What can hang from each mark:
biku: lapog
lapog: biku ridek
putib: firok mokeb puruf
kikofez: ridek
puruf: putib
ridek: firok lapog
furo: mugi
mugi: biku deri
firok: putib ridek
mokeb: putib

Every row comes from one small tree of marks. The marks that hang from a mark follow it in brackets, in alphabetical order. Every link used is in the known rows. Which tree was each row made from?
Known rows:
mugi[biku[lapog[ridek[firok[putib]]]] deri]: -32.3 -19.7 -15.5 -16.8 -16.1 -32.3 -20.4  52.7   2.7  -6.7 -43.9 -15.9   1.5 -75.6 -44.2  15.6 -18.7 -71.6  -8.9  16.0 -14.6
firok[putib[mokeb puruf] ridek[lapog[biku]]]: -20.9 -32.5   3.6  34.4  34.4   1.9   6.3  64.3 -22.3  11.9 -45.1   1.3  13.8   9.2  -6.2  30.4  -7.1 -44.8 -15.2  11.7   3.7
kikofez[ridek[lapog]]: -41.4 -23.0   9.0  40.0  31.0 -29.3   6.4  42.4 -12.2 -27.0 -39.2  -1.4   3.4 -25.8  -8.2   5.1  17.2 -32.3   1.8  28.8  26.4
ridek[firok[putib[mokeb puruf]] lapog]: -21.1 -12.6 -14.7  53.2  58.5  -5.4  -9.8  49.3 -18.0  -0.2 -32.6  27.4   8.2   3.7 -15.5   2.0  20.6 -43.1  -9.0   4.4  15.1
kikofez[ridek[firok[putib] lapog[biku]]]: -51.3 -29.3 -12.8  31.6  26.3 -23.9   5.5  45.7 -22.8  -2.9 -42.4  -0.5   6.4 -40.4 -10.1   5.5  31.0 -55.9 -34.4  32.1  36.3
kikofez[ridek[firok[putib[mokeb puruf]]]]: -21.0  10.0  12.4  39.5  47.1 -25.2  -9.3  65.6 -12.6  -9.9 -37.5  37.1  -1.5 -16.4 -13.3  23.7  15.9 -48.3 -17.8  21.6  16.1
putib[firok[ridek] mokeb]:  -0.8   8.3  13.1  47.7  40.2 -35.1  -8.6  57.9 -11.3 -14.9 -46.7   8.0  16.7   2.7  13.8  40.8  -6.3 -41.8  14.2   4.9  -8.9
firok[putib ridek]: -28.0 -21.8   8.1  37.4   3.7 -34.3   5.9  74.8 -18.6  -4.9 -37.0 -10.4  20.6  -3.9   2.4  16.1  -4.4 -50.9 -10.9   9.5  22.6
putib[firok]:  -4.8  -2.3  10.6  40.8  29.3 -45.0 -13.6  45.5  -9.4 -23.4 -39.9  -5.4   8.5 -16.8  10.7  17.9  -1.4 -52.7  18.4   9.9  10.8
biku[lapog[ridek[firok[putib]]]]: -36.7 -26.8 -20.8  15.6  21.5 -18.0 -20.6  58.0 -29.4  -0.6 -39.2  -8.5  13.5 -52.9 -22.0   6.6   0.6 -57.3 -22.7   5.2  16.1
kikofez[ridek[firok[putib]]]: -38.8  -7.1   2.1  38.7  22.8 -42.7  -1.6  61.4 -17.2 -14.7 -36.4  12.8   6.6 -32.7  -7.7   6.7  24.7 -54.0 -22.9  26.4  36.9
ridek[firok lapog]: -38.8 -22.3 -20.7  52.5  39.6 -20.6 -11.3  25.3  -5.8 -19.3 -38.4  -0.4   2.2 -20.6  -1.9 -18.1  37.3 -46.5   3.6   9.8  24.0
furo[mugi[biku[lapog[ridek[firok]]] deri]]: -27.8 -22.6  -4.4 -11.3 -17.4 -30.9 -28.4  37.7  23.2 -22.4 -46.7 -43.2 -19.2 -87.6 -21.5  22.6 -21.6 -73.9  21.0  27.7 -32.3
mokeb[putib[firok[ridek] puruf]]:   2.8  27.6  14.5  48.3  30.5 -18.8   6.0  66.2  -9.4 -17.0 -44.5   8.4 -25.0  17.3  24.2  29.2   1.9 -73.2  14.5  22.5 -11.9
ridek[firok[putib] lapog[biku]]: -41.6 -36.4 -25.8  37.6  23.9 -18.8  -5.3  36.7 -21.3   4.6 -39.0 -11.5  15.7 -30.5  -6.0  -8.1  25.5 -59.0 -23.3  11.5  33.1
mugi[deri]: -20.7 -12.8  10.4  27.4  -2.1 -51.3 -22.7  25.8  16.0 -23.1 -45.0  -9.3   8.5 -40.0  -5.0  15.6 -13.5 -54.9  24.2   9.0  15.0
furo[mugi[biku]]: -15.5 -19.9  18.7  25.3  -5.7 -45.6  -9.9  45.0  17.6 -30.8 -31.6 -49.5 -14.0 -43.3   5.0  10.3 -11.4 -56.6  36.2  21.4  -7.6
putib[firok[ridek[lapog]] mokeb puruf]:  -1.2  -0.7  10.2  49.9  59.3  -5.4   3.2  63.9 -16.2 -13.3 -45.8  21.1   3.5  29.5   3.5  33.7   0.4 -37.6  12.3  14.6 -18.2
puruf[putib[firok[ridek[lapog[biku]]] mokeb]]: -11.5   8.7   4.4  38.2  57.0 -18.9  -3.1  55.0 -14.8  -8.4 -56.2  -0.8  32.0 -12.4  -8.7  29.2  10.4 -42.9  -2.0   7.7  -6.5
lapog[biku ridek]: -28.9 -31.5  12.5  15.2   8.9 -23.0 -22.6  24.3  10.1   2.5 -46.0 -26.5  14.3 -55.8   0.8  17.5 -20.6 -51.2   3.2   7.0   8.8
ridek[firok lapog[biku]]: -38.8 -32.9 -21.9  39.9  31.0 -15.8 -14.9  14.6  -4.5  -7.1 -45.9 -15.3   0.1 -34.9   5.0 -12.4  32.2 -55.4  -4.0  11.4  24.0

Write each row's tree:
-37.9 -45.7  -7.2  31.0   8.3 -15.2  14.7  59.4 -26.6   7.9 -43.8 -22.5  19.8  -9.9   0.0  12.6   3.3 -51.0 -22.3  16.1  22.8 -> firok[putib ridek[lapog[biku]]]
-10.2   4.4   0.8  42.2  34.9   1.2  11.8  51.2 -16.3  -4.8 -51.4  -4.2 -23.5  13.0  20.7  26.8   7.1 -74.9   3.8  28.1 -12.1 -> mokeb[putib[firok[ridek[lapog[biku]]] puruf]]
  7.8  12.3  23.9  44.3  47.2 -20.1  -8.6  68.9  -8.0 -15.9 -46.7  21.2   1.0  19.1  12.4  43.1 -10.2 -46.8  16.4  10.1 -19.5 -> putib[firok[ridek] mokeb puruf]
-22.3 -36.2   9.0  -4.2  -8.3 -25.4 -17.3  53.4  -0.2 -22.9 -37.2 -59.3 -13.5 -71.3 -12.8  20.1 -30.9 -52.3  24.6  22.0 -25.4 -> furo[mugi[biku[lapog[ridek]]]]
  3.8  30.8  13.8  44.9  60.4 -46.1 -24.5  50.3  -4.6 -24.4 -43.2  11.9  31.0 -25.0 -14.9  21.7   3.3 -40.8  17.9  -4.5   4.6 -> puruf[putib[firok mokeb]]
-36.3 -35.3  -5.1  45.1  16.5 -21.2  16.9  69.0 -27.7  -3.4 -36.0  -9.0  21.7   5.2  -5.7   7.8   6.0 -40.0 -14.2  14.7  23.9 -> firok[putib ridek[lapog]]
-19.9 -31.0  11.2 -16.8 -27.3 -36.0 -23.0  43.4  19.6 -24.2 -44.4 -54.8 -11.6 -84.0 -22.5  33.7 -43.8 -63.6  30.8  26.2 -33.0 -> furo[mugi[biku[lapog[ridek]] deri]]
-16.3  11.4  -7.9  59.5  34.2 -15.6  14.2  49.3 -23.4 -14.1 -42.7  -0.9  -6.1   9.8  17.7  18.7  14.1 -60.2   9.2  21.7   0.0 -> mokeb[putib[firok[ridek[lapog]]]]
-18.5 -18.2  18.2  34.1  12.4 -20.1   6.8  85.9 -11.4  -6.3 -37.5   1.0   4.2  12.4  -0.6  18.6  -6.0 -54.1  -8.1  15.8  12.3 -> firok[putib[puruf] ridek]
-35.0 -25.0 -18.5  17.3  26.1 -15.8 -29.5  37.9 -14.8 -13.5 -46.7 -11.4  -2.7 -58.7 -10.6   1.0   7.3 -53.6  -2.7   5.9   5.0 -> biku[lapog[ridek[firok]]]
-41.1 -15.0  -0.8  40.8  41.3 -14.8  10.9  65.9 -19.0 -15.7 -35.0  26.0  -6.7  -7.3 -18.4  -1.3  33.3 -48.9 -24.8  35.6  26.4 -> kikofez[ridek[firok[putib[puruf]] lapog]]
 -7.7  15.3   1.9  55.3  42.6  -2.3  16.2  60.3 -16.1 -15.0 -42.1  10.6 -21.8  26.4  16.0  19.1  12.8 -64.8  11.1  27.1 -10.9 -> mokeb[putib[firok[ridek[lapog]] puruf]]
-21.1 -26.1  -0.8  34.6  26.2 -20.9   7.0  50.4 -17.4  -8.9 -53.6 -17.8  10.5  -3.7  14.6  24.4   5.7 -54.1  -0.7  21.5   1.0 -> putib[firok[ridek[lapog[biku]]]]
-21.0 -10.1  -1.6  41.4  29.5 -22.8 -12.3  60.6  -9.2  -9.6 -34.5  13.3  -2.1  -8.8  -3.5  -3.7  17.9 -61.5  -8.9  11.1  22.8 -> ridek[firok[putib[puruf]]]
-33.4 -25.5 -17.5  -3.6   5.0 -21.5 -14.8  62.7 -17.4  -6.6 -37.4 -20.1  -0.1 -62.9 -36.0   1.4  -2.0 -63.0 -14.9  11.7  -7.2 -> mugi[biku[lapog[ridek[firok[putib]]]]]
-29.7 -41.5   3.1  27.3  16.8  -1.2  14.9  70.9 -20.5   5.9 -44.7 -10.5   4.8   7.0  -2.8  14.8   1.9 -55.3 -19.3  21.9  12.7 -> firok[putib[puruf] ridek[lapog[biku]]]
-35.1 -22.7  -3.1  21.9  18.9 -18.5 -29.2  19.2  12.1   3.3 -49.3 -14.5   6.7 -60.2   3.9   7.5   3.9 -59.0  -7.3   6.6   9.5 -> lapog[biku ridek[firok]]
-19.1 -19.7   5.0  45.2  40.9  -2.1   8.4  74.7 -22.6   1.8 -35.9  15.1  13.5  23.8 -13.6  23.2  -2.4 -33.7  -8.6  10.0   4.3 -> firok[putib[mokeb puruf] ridek[lapog]]
-17.9 -11.4   2.5  23.4  37.1  -3.2 -29.1  43.1   0.0  22.0 -43.3  12.9  13.0 -37.0 -11.5  26.7 -12.8 -57.2 -20.5   2.6  -0.9 -> lapog[biku ridek[firok[putib[mokeb puruf]]]]
